What can hang from each mark:
Q: N W Z
A: Q
N: K Q
J: K
W: Q
K: A E J W Z

Known rows, with every way that one mark hangs from another:
Q(N(K) Z): [-0.685  1.128  1.438  1.584 -0.020 -0.900  1.674  2.014  0.726 -0.493
  2.195  0.067  0.201  1.263 -0.967  1.413  0.075  0.728 -1.201  1.698
 -0.067]
Q(W): [-1.078 -1.028 -1.038 -0.525  0.245 -0.473  0.671 -0.172  0.479  0.086
 -0.008 -0.703  0.472  0.462  0.796 -0.075 -0.322 -1.349  0.948  1.694
 -0.339]
W(Q(N(K) Z)): [-1.731  1.095  1.669  1.526  1.834 -1.625  1.294  2.023  0.338  0.666
  1.643 -1.347  0.543  0.659 -1.360  1.735 -0.138  1.439 -0.667  1.833
 -0.698]
W(Q(N(K(E)) Z)): [-2.527  1.118  2.481  0.981  1.644 -0.183 -0.039  2.949 -0.016  0.639
  2.685 -1.752 -0.291  1.103 -1.021  2.315 -0.562  1.669 -0.545  2.065
 -0.882]
Q(N W Z): [-1.506 -0.825  0.764  0.386 -0.157 -0.412  1.447  1.430  0.621 -0.278
  1.875 -0.459  1.289  1.479 -0.134  0.164 -0.133 -0.579  0.892  3.366
 -1.032]
J(K(A E W Z)): [-0.866  0.679  0.508 -1.267 -0.414  0.055  1.288  1.709  0.905  0.428
  2.126  3.176 -5.154  1.580 -0.958  4.579 -0.033 -0.795 -2.035 -1.146
 -0.279]
K(A E W Z): [-1.233 -0.680  1.113 -2.394 -0.275  1.183  0.417  2.916  1.183  0.969
  2.090  4.084 -4.461  1.360 -0.241  4.133 -0.450 -0.534 -1.262 -0.294
  0.333]
A(Q(N(K) W Z)): [-1.559 -0.110  1.070  0.556  2.623 -1.229  3.501  1.831  1.333 -0.462
  1.513 -1.588  0.665  1.862  0.593  2.625 -0.719 -0.597 -0.951  3.826
  0.486]
W(Q(N Z)): [-1.670  0.320  1.969  0.876  1.417 -0.777  0.541  1.595 -0.283  0.813
  1.279 -1.248  0.975  0.468 -1.356  0.908 -0.065  1.548  0.293  1.762
 -1.214]
N(K(E J Z)): [-0.915  0.176  2.331 -0.371 -0.939  1.165  1.051  2.432  0.794  0.399
  3.301  0.106 -2.946  1.800  0.014  3.392 -0.914 -0.181 -1.771  1.390
  0.384]
J(K): [ 0.255  1.257 -0.434  0.900 -0.117 -1.106  0.911 -0.893 -0.088 -0.536
  0.287 -0.429 -1.072  0.389 -0.714  0.827  0.372 -0.536 -0.802 -1.015
 -0.528]
A(Q): [ 0.096 -0.140  0.659 -0.415  2.298 -0.163  1.630  0.207  0.146 -0.129
 -0.512 -1.032  0.068  0.300  0.695  1.567 -0.371  0.015 -0.693  0.691
  0.879]
Q(N(K(A J)) Z): [-1.636  1.587  1.187  0.713 -1.265  1.273  2.302  1.879  1.432 -0.611
  2.767  1.562 -1.796  2.268 -0.531  3.381 -0.719  0.262 -2.845  2.626
 -0.531]
W(Q(N(K(J)) Z)): [-1.685  1.142  2.373  1.321  1.060 -0.004  1.271  1.974  0.385  0.730
  1.949 -1.300 -0.413  1.062 -1.206  2.236 -0.657  1.526 -1.327  2.465
 -1.058]
K(E Z): [-0.891 -0.933  1.857 -0.892 -0.521  0.370  0.292  2.346 -0.318  0.525
  2.713  0.308 -1.478  1.077 -0.168  1.863 -0.112 -0.099  0.248  0.602
  0.230]
A(Q(W Z)): [-1.184 -1.506  0.207 -0.352  2.818 -1.788  2.780  1.229  0.851 -0.296
 -0.746 -0.804  0.682  1.116  1.167  1.818  0.221 -0.482 -0.488  3.746
  0.145]
Q(N W): [-1.302 -0.330  0.290 -0.210 -0.479  0.858  0.763 -0.016  0.279 -0.049
  2.042 -1.560  1.354  0.952  0.197 -0.223 -1.137 -1.418  1.382  1.733
 -0.692]
N(K(Z)): [-0.186  0.079  0.303  0.660  0.190 -2.384  2.749  1.366  0.851  0.380
  1.549  0.674 -1.078  0.778 -0.538  2.142  0.252 -0.403 -1.173  0.019
  1.174]
J(K(W Z)): [ 1.122  0.070  0.780  0.083  0.310 -2.055  2.055  0.611  0.634  0.529
  0.531  2.122 -3.118  0.358 -1.422  2.198  0.629 -0.557 -1.258 -1.672
 -0.107]
Q(N(K) W Z): [-1.704  0.056  0.456  1.085  0.344 -1.293  2.230  1.832  1.304 -0.408
  2.236 -0.641  0.723  1.717 -0.201  1.234 -0.355 -0.669 -0.205  3.507
 -0.410]
A(Q(N(K(E)))): [-0.946  1.261  2.282  0.022  1.836  1.584  1.099  1.709  0.284 -0.371
  2.780 -2.272 -0.402  1.382  0.398  2.841 -1.715  0.095 -1.191  1.195
  0.983]
N(K Q(W Z)): [-3.433 -0.317 -0.693  0.587  0.961 -2.737  2.427  0.854  1.810  0.332
  0.147  0.212  0.295  1.238 -0.759  0.125  0.028  0.329 -0.561  3.376
 -0.872]
N(Q): [-2.081  0.080  0.049 -0.396 -0.016 -0.444  0.281 -0.653  0.439  0.544
 -0.064  0.133  0.398  0.067 -1.185 -1.413 -0.447  0.928  0.317  0.444
 -0.846]
A(Q(N)): [-0.078  0.517  1.795 -0.213  1.545  1.002  1.719  0.463 -0.046 -0.297
  1.296 -1.712  0.651  0.672  0.184  1.407 -1.038 -0.016 -0.341  0.769
  0.620]

Rows:
[-0.524  0.799  1.831  1.059  2.280 -0.891  3.011  1.960  0.825 -0.546
  1.463 -0.918  0.138  1.340 -0.220  2.685 -0.346  0.718 -1.778  2.292
  0.845]
A(Q(N(K) Z))
[-3.241  0.104 -1.156  0.108  0.723 -1.739  1.772 -0.367  1.467  0.544
  0.452 -0.557  0.437  0.771 -0.484 -0.296 -0.912 -0.494 -0.106  1.893
 -0.455]
N(K Q(W))
[ 0.390  0.065  1.723 -0.515  0.206 -0.400  0.574  1.731  0.358  0.551
  1.978  1.553 -3.996  0.916 -1.129  2.926  0.123 -0.369 -1.032 -1.345
 -0.305]
J(K(E W Z))
[-3.223 -1.300 -0.260 -0.313  0.603 -1.983  1.402  0.337  1.204  0.413
 -0.257  0.415  1.097  0.897 -0.770 -1.202  0.156  0.516  0.643  3.421
 -1.566]
N(Q(W Z))
[-2.531  0.682  0.241  1.034  0.793 -2.555  1.845  1.018  1.515  0.260
  0.111  0.858 -0.177  0.817 -1.467  0.219  0.286  1.535 -1.321  1.884
 -0.572]
N(K Q(Z))
[-0.520  0.478  1.199  0.070 -0.384 -0.841  1.281  1.124 -0.274 -0.044
  2.737 -0.205 -2.421  1.354 -0.830  2.463  0.239 -0.446 -0.710 -0.579
 -0.310]
J(K(E Z))
[-4.360 -0.283  0.285 -0.116  0.823 -1.170  0.836  1.970  1.570  0.360
  1.518 -0.348 -0.586  1.758 -0.382  0.834 -0.515  0.525 -0.344  3.902
 -1.148]
N(K(E) Q(W Z))
[ 1.161 -1.342  2.382 -1.272 -0.519  1.104  1.234  1.551  1.077  1.181
  0.787  2.850 -3.330  0.544 -0.537  2.086 -0.327 -0.099 -1.219  0.133
 -0.112]
K(J W Z)
[-0.759  1.700 -1.140 -0.220  1.158 -0.835  3.154 -0.842  0.716 -0.723
  0.079  0.508 -2.231  1.343  0.006  3.843 -0.242 -0.869 -2.463 -0.187
  0.164]
J(K(A(Q)))
[-0.127 -0.172  2.178 -0.138  1.276 -0.728  1.825  2.084  1.358  1.887
  0.756  1.279 -3.258  0.504 -0.927  3.510 -0.657  0.546 -2.105  0.242
  0.082]
N(K(J W(Q) Z))
[-1.389  0.703  0.253 -0.085  1.009 -0.952  0.378  0.269  1.698  1.035
 -0.397  1.707 -1.671 -0.149 -1.391  0.210 -0.712  0.971 -1.255 -0.487
 -0.267]
N(K(W) Q)
[-2.247 -0.583  1.399 -2.264  1.342  0.491  0.307  3.100  0.654  2.036
  1.664  2.891 -4.029  0.932 -0.680  4.502 -0.603  0.321 -0.966  0.043
 -0.162]
K(A E W(Q) Z)
[-0.154  0.258  2.901 -0.637  0.754  2.930 -0.797  0.920  0.337  1.605
  0.859  0.119 -1.938  0.033 -0.822  1.271 -1.636  0.895 -0.598  0.312
 -1.311]
K(J W(Q(N)))
[-0.211  1.057  1.673  1.056  1.771 -1.174  0.779  1.048  0.385  0.692
  0.437  0.291 -1.792  0.251 -2.044  1.849  0.223  0.972 -0.996 -0.334
 -1.538]
J(K(W(Q(N Z))))
[ 0.046 -0.291  1.975 -0.926  1.347  1.847 -1.087  0.772  0.532  1.752
 -0.807  0.673 -2.468 -0.356 -0.373  1.588 -0.985  1.043 -0.890  0.298
 -1.156]
K(J W(Q))
[-1.937  0.527  1.331 -2.279  0.431  4.302  0.400  1.337  0.581 -0.138
  1.671  0.322 -3.364  2.150  1.519  4.636 -1.901 -0.192 -2.590  2.474
 -0.073]
K(A(Q) E J)
[-0.492 -0.290  0.275 -1.415  2.475 -0.134  2.068  1.870  1.653  0.172
 -1.342  3.609 -2.940  0.884  0.255  3.957  0.134  0.349 -2.570  1.284
  0.498]
K(A(Q(Z)) W)
[-0.439  0.014  2.236  0.399  1.895  0.012  2.319  1.686  0.227 -0.547
  1.078 -0.932  0.567  1.108 -0.221  1.719 -0.207  0.631 -0.878  2.296
  0.250]
A(Q(N Z))
[-2.382  0.316 -0.553 -0.303 -0.864 -0.864  3.955  1.285  1.628  0.252
  3.614  0.667 -0.707  2.299 -0.077  3.256 -1.099 -2.224 -0.580  1.794
  0.439]
Q(N(K(A Z)) W)
[-2.755  0.557 -0.600  0.397 -0.170 -0.932  2.916  1.770  1.734 -0.543
  2.430  0.914 -0.317  2.350 -0.061  2.860 -0.513 -1.100 -1.080  3.510
 -0.469]
Q(N(K(A)) W Z)
[-1.117 -0.633  2.149 -2.728 -1.233  3.390  0.410  2.960  1.339  1.086
  2.518  3.998 -5.648  1.845  0.113  4.669 -1.146 -0.335 -2.107  0.834
 -0.267]
K(A E J W Z)
[-2.231  0.202  1.804 -1.867  0.677  3.273  1.104  2.397  0.982 -0.348
  1.467  1.120 -3.427  2.554  1.125  5.021 -1.109  0.438 -2.829  3.782
 -0.403]
K(A(Q(Z)) E J)
[-2.051 -0.250  1.581 -2.173 -1.977  2.997  1.129  2.186  0.656  0.511
  3.435  2.035 -3.905  2.411  0.302  4.256 -1.019 -0.647 -1.730  1.748
 -0.293]
K(A E J Z)
[-1.285  1.370  1.346 -0.086 -1.912  1.225  3.262  1.401  1.277  0.152
  4.006  1.328 -2.168  2.257 -0.663  3.744 -1.295 -0.829 -2.279  1.039
  0.302]
Q(N(K(A J Z)))
[-3.372  1.598 -1.472 -0.293 -0.106 -0.962  1.974 -0.352  1.815  0.378
  0.597  1.683 -1.320  1.087 -1.071  1.561 -0.784  0.346 -1.825  0.458
 -0.132]
N(K(A) Q)
[-1.588  0.994 -0.107 -0.666 -1.022 -0.439  2.039  1.173  0.282 -0.154
  2.953  1.491 -3.593  2.034 -0.703  4.279 -0.026 -0.946 -1.664 -0.316
 -0.263]
J(K(A E Z))
[-0.459  0.984 -0.505 -0.867  2.448 -0.246  2.137  1.152  2.029  0.244
 -0.611  2.430 -3.208  0.719  0.493  4.497 -0.827 -0.389 -3.150  0.009
  1.355]
N(K(A(Q) W))
[ 0.392  1.208  1.402  0.540  0.360  0.876  0.142  1.151  0.988  0.229
  1.750  0.705 -1.261  0.300 -0.886  1.291 -1.049 -0.085 -1.000 -0.795
  0.312]
Q(N(K(W)))
[-1.509  0.750  1.828  0.826  1.180 -1.569  2.207  1.580 -0.012  1.286
  2.719 -1.525  0.200  0.608 -1.426  2.112 -0.696  0.476 -0.105  0.258
  0.156]
W(Q(N(K(Z))))
[-0.314  0.620  0.554  0.387  2.590 -1.263 -0.045  1.173  0.990  1.380
 -0.788  0.520 -1.878 -0.480 -0.646  2.072 -0.474  0.727 -1.267 -0.662
  0.157]
N(K(W(Q)))
[-2.813 -0.170  0.604 -2.774  0.621  3.907  1.078  1.193  1.048 -0.021
  1.699 -0.205 -2.795  2.593  2.202  4.497 -2.222 -1.333 -1.691  3.820
 -0.351]
K(A(Q(W)) E J)
